Every row comes from one small tree of marks. The marks that hang from a mark follow it in brackets, in alphabetical order. Every link used is in the known rows. Which tree was each row made from?
Known rows
C(K Q T(E) Y): [ 1.30  6.10 -0.71 -3.16  0.99 -6.00 -0.78  2.15  3.63  7.54 -4.30 -3.43
  5.01 -2.65  1.31 -0.42]
E(Q T): [-0.39 -1.52  1.03 -0.34  3.10  1.33  1.22 -0.42  2.88 -1.28  0.80 -2.74
 -2.35 -0.22  2.42  1.88]
E(Q T(C)): [ 0.29 -1.73  0.51  0.38  1.31 -1.60  0.82  1.00  3.73 -0.54  0.60 -2.05
 -3.83  0.07  0.70  2.49]
Y(C(K)): [-2.53  1.94  0.96  0.81 -0.22  0.67 -0.81  2.05  0.23  2.22 -1.24 -1.38
  2.31 -1.47 -1.80  1.03]
Y(C(Q)): [-1.61  2.41  1.62  1.92 -0.04 -0.46 -0.62  1.15 -2.23  1.63 -0.45 -0.63
  3.42 -2.05 -1.92  0.37]
R(K(C(T(E))) Y): [ 2.26  2.26 -2.12 -0.20 -3.50 -2.12 -0.44  4.06  2.55  1.34 -4.15  3.14
  4.07 -1.22  4.12  0.60]
R(K Y): [ 1.29 -0.58 -0.16  2.79 -3.50  2.94 -1.35  2.22  3.66 -0.13  0.51  1.91
  1.19 -1.73  0.01  0.73]
R(Y(C(K Q T(E)))): [-2.30  4.60 -1.84  0.37 -2.05 -2.63 -2.31  5.00  3.24  6.23 -6.30 -0.73
  6.55 -2.13 -0.58  0.44]
K(C(T Y)): [ 1.54  2.65  0.14 -4.28  0.44 -2.82  2.55 -0.28 -1.61  0.70 -2.17  1.20
  3.16 -3.66  2.81 -1.81]
K(C(Q T(E) Y)): [ 2.34  5.43 -0.45 -3.42  0.39 -6.94  1.81  1.32 -0.82  4.15 -4.25 -0.53
  6.26 -2.82  4.18 -1.45]
R(K(C(Q T(E) Y))): [ 4.21  6.23  0.73 -1.75 -0.42 -5.83  0.49  2.34  0.67  4.38 -2.62 -0.18
  6.09 -3.76  4.19  0.10]
K(C(Q T(E))): [ 1.54  4.57 -0.97 -1.91  0.15 -6.04  0.32  1.95 -1.57  3.50 -5.04 -0.32
  5.42  0.38  2.88 -0.79]
T(C E(Q)): [ 1.23 -0.93 -0.83  0.27 -1.11 -5.85  0.04  3.26  3.54  1.15 -1.12 -0.74
  0.16  2.68  2.53  2.65]
E(T): [-0.60  0.20 -0.14  0.04  2.22  0.75  0.67 -0.65  1.24 -0.10  0.15 -1.52
 -3.35 -1.59  0.73  0.78]
T(C(K Q Y)): [ 1.55  3.47  1.23  0.08 -1.37 -4.77 -0.40  1.85  3.08  5.86 -0.87 -3.29
  3.29 -2.75 -2.66 -0.47]
R(Y): [-0.68 -1.42 -1.38  1.02 -2.64  1.95  0.01  1.13  2.03 -0.44 -1.07  1.57
  1.32 -0.72  0.20 -0.71]
E(Q T(C(K Y))): [ 0.70  0.26  1.34 -1.29  1.48 -2.59  1.42  1.35  6.39  2.64  0.18 -4.46
 -1.72 -2.77  1.00  1.96]
T(C(K Q) E): [ 1.02  3.80 -0.83  1.49 -1.76 -7.08 -2.08  3.98  3.58  6.75 -3.33 -3.29
  2.97  1.43 -1.32  1.16]
T(C): [ 0.78 -0.29 -0.57  0.71 -1.87 -2.86 -0.37  1.36  0.75  0.81 -0.19  0.72
 -1.51  0.20 -1.61  0.63]
R(K(C(Q)) Y): [ 2.44  1.56  1.32  3.26 -3.80  1.03 -0.23  2.46  0.69  0.78 -0.98  0.91
  6.35 -1.73  0.59 -0.77]

Write each row's tree
[ 1.83  3.75 -1.37 -4.37  0.29 -5.91  2.49  1.30 -0.43  2.18 -3.79  1.06
  3.76 -2.78  5.47 -0.91] | K(C(T(E) Y))
[ 1.57  2.57 -1.09  1.65 -1.80 -7.11 -1.12  3.03  1.43  4.25 -2.16 -0.97
  1.69  1.05 -0.26  1.03] | T(C(Q) E)
[ 1.10  1.71  0.29 -0.82 -1.55 -3.77  0.24  1.75  3.49  3.96 -0.50 -1.76
  0.73 -2.62 -1.39  0.10] | T(C(K Y))
[-2.49  3.30  0.12 -1.57  0.56 -0.20 -1.53  2.15  0.44  3.27 -3.30 -0.60
  2.19 -2.16 -2.15  0.81] | Y(C(K T))
[ 0.87  2.69 -0.27 -4.58  1.67 -4.68  0.45  2.31  5.85  4.56 -3.26 -3.08
  3.62 -1.07  4.27  1.25] | C(K T(E(Q)) Y)
[ 0.45  5.24 -1.28 -1.70  0.76 -5.01 -2.38  2.74  2.91  7.00 -5.26 -3.22
  4.20  0.59 -0.04  0.24] | C(K Q T(E))
[ 1.91  4.56 -0.28  0.02 -1.53 -8.05 -0.49  3.45  4.20  7.31 -2.56 -3.47
  3.82 -1.85 -0.04  0.55] | T(C(K Q Y) E)
[ 1.99  3.00  2.08 -1.02 -0.16 -2.81  2.61 -0.35 -2.31  1.51 -0.64 -1.09
  5.97 -3.10  1.88 -2.24] | K(C(Q Y))
[-3.27  0.60 -0.35  1.88 -2.80  2.56 -0.87  3.15  2.21  1.81 -2.30  0.10
  3.69 -2.32 -1.61  0.35] | R(Y(C(K)))
[ 2.02  4.17  1.16 -3.34  0.67 -3.65  1.97 -0.24 -2.01  2.59 -2.66 -0.37
  5.70 -3.75  1.56 -2.41] | K(C(Q T Y))
[ 1.96  1.98 -0.18 -4.89  1.04 -5.62  3.03  1.53  1.29  1.02 -3.11 -0.18
  4.76 -1.39  7.10  0.07] | K(C(T(E(Q)) Y))
[ 0.44  3.29 -0.02 -4.01  1.00 -1.74 -0.15  0.52  2.98  4.09 -2.39 -1.65
  2.03 -3.41 -0.10 -0.80] | C(K T Y)
[ 2.85  3.99 -1.17  0.92 -3.31 -2.99 -1.07  4.11  2.08  3.30 -4.40  1.59
  6.61 -1.41  2.94 -0.04] | R(K(C(Q T(E))) Y)
[ 1.26  3.19 -1.85 -3.98  0.83 -5.08  0.73  1.06  2.08  3.19 -2.77  0.45
  1.28 -2.78  3.72 -0.02] | C(T(E) Y)
[-2.73  2.23  0.61  2.75 -2.63  1.59 -1.45  3.32  1.90  3.65 -2.76 -1.47
  6.19 -2.37 -2.97 -0.25] | R(Y(C(K Q)))
[ 1.01  4.91  0.92 -3.09  1.10 -2.69 -0.70  0.56  2.52  5.98 -2.83 -3.24
  4.49 -3.62 -1.23 -1.32] | C(K Q T Y)
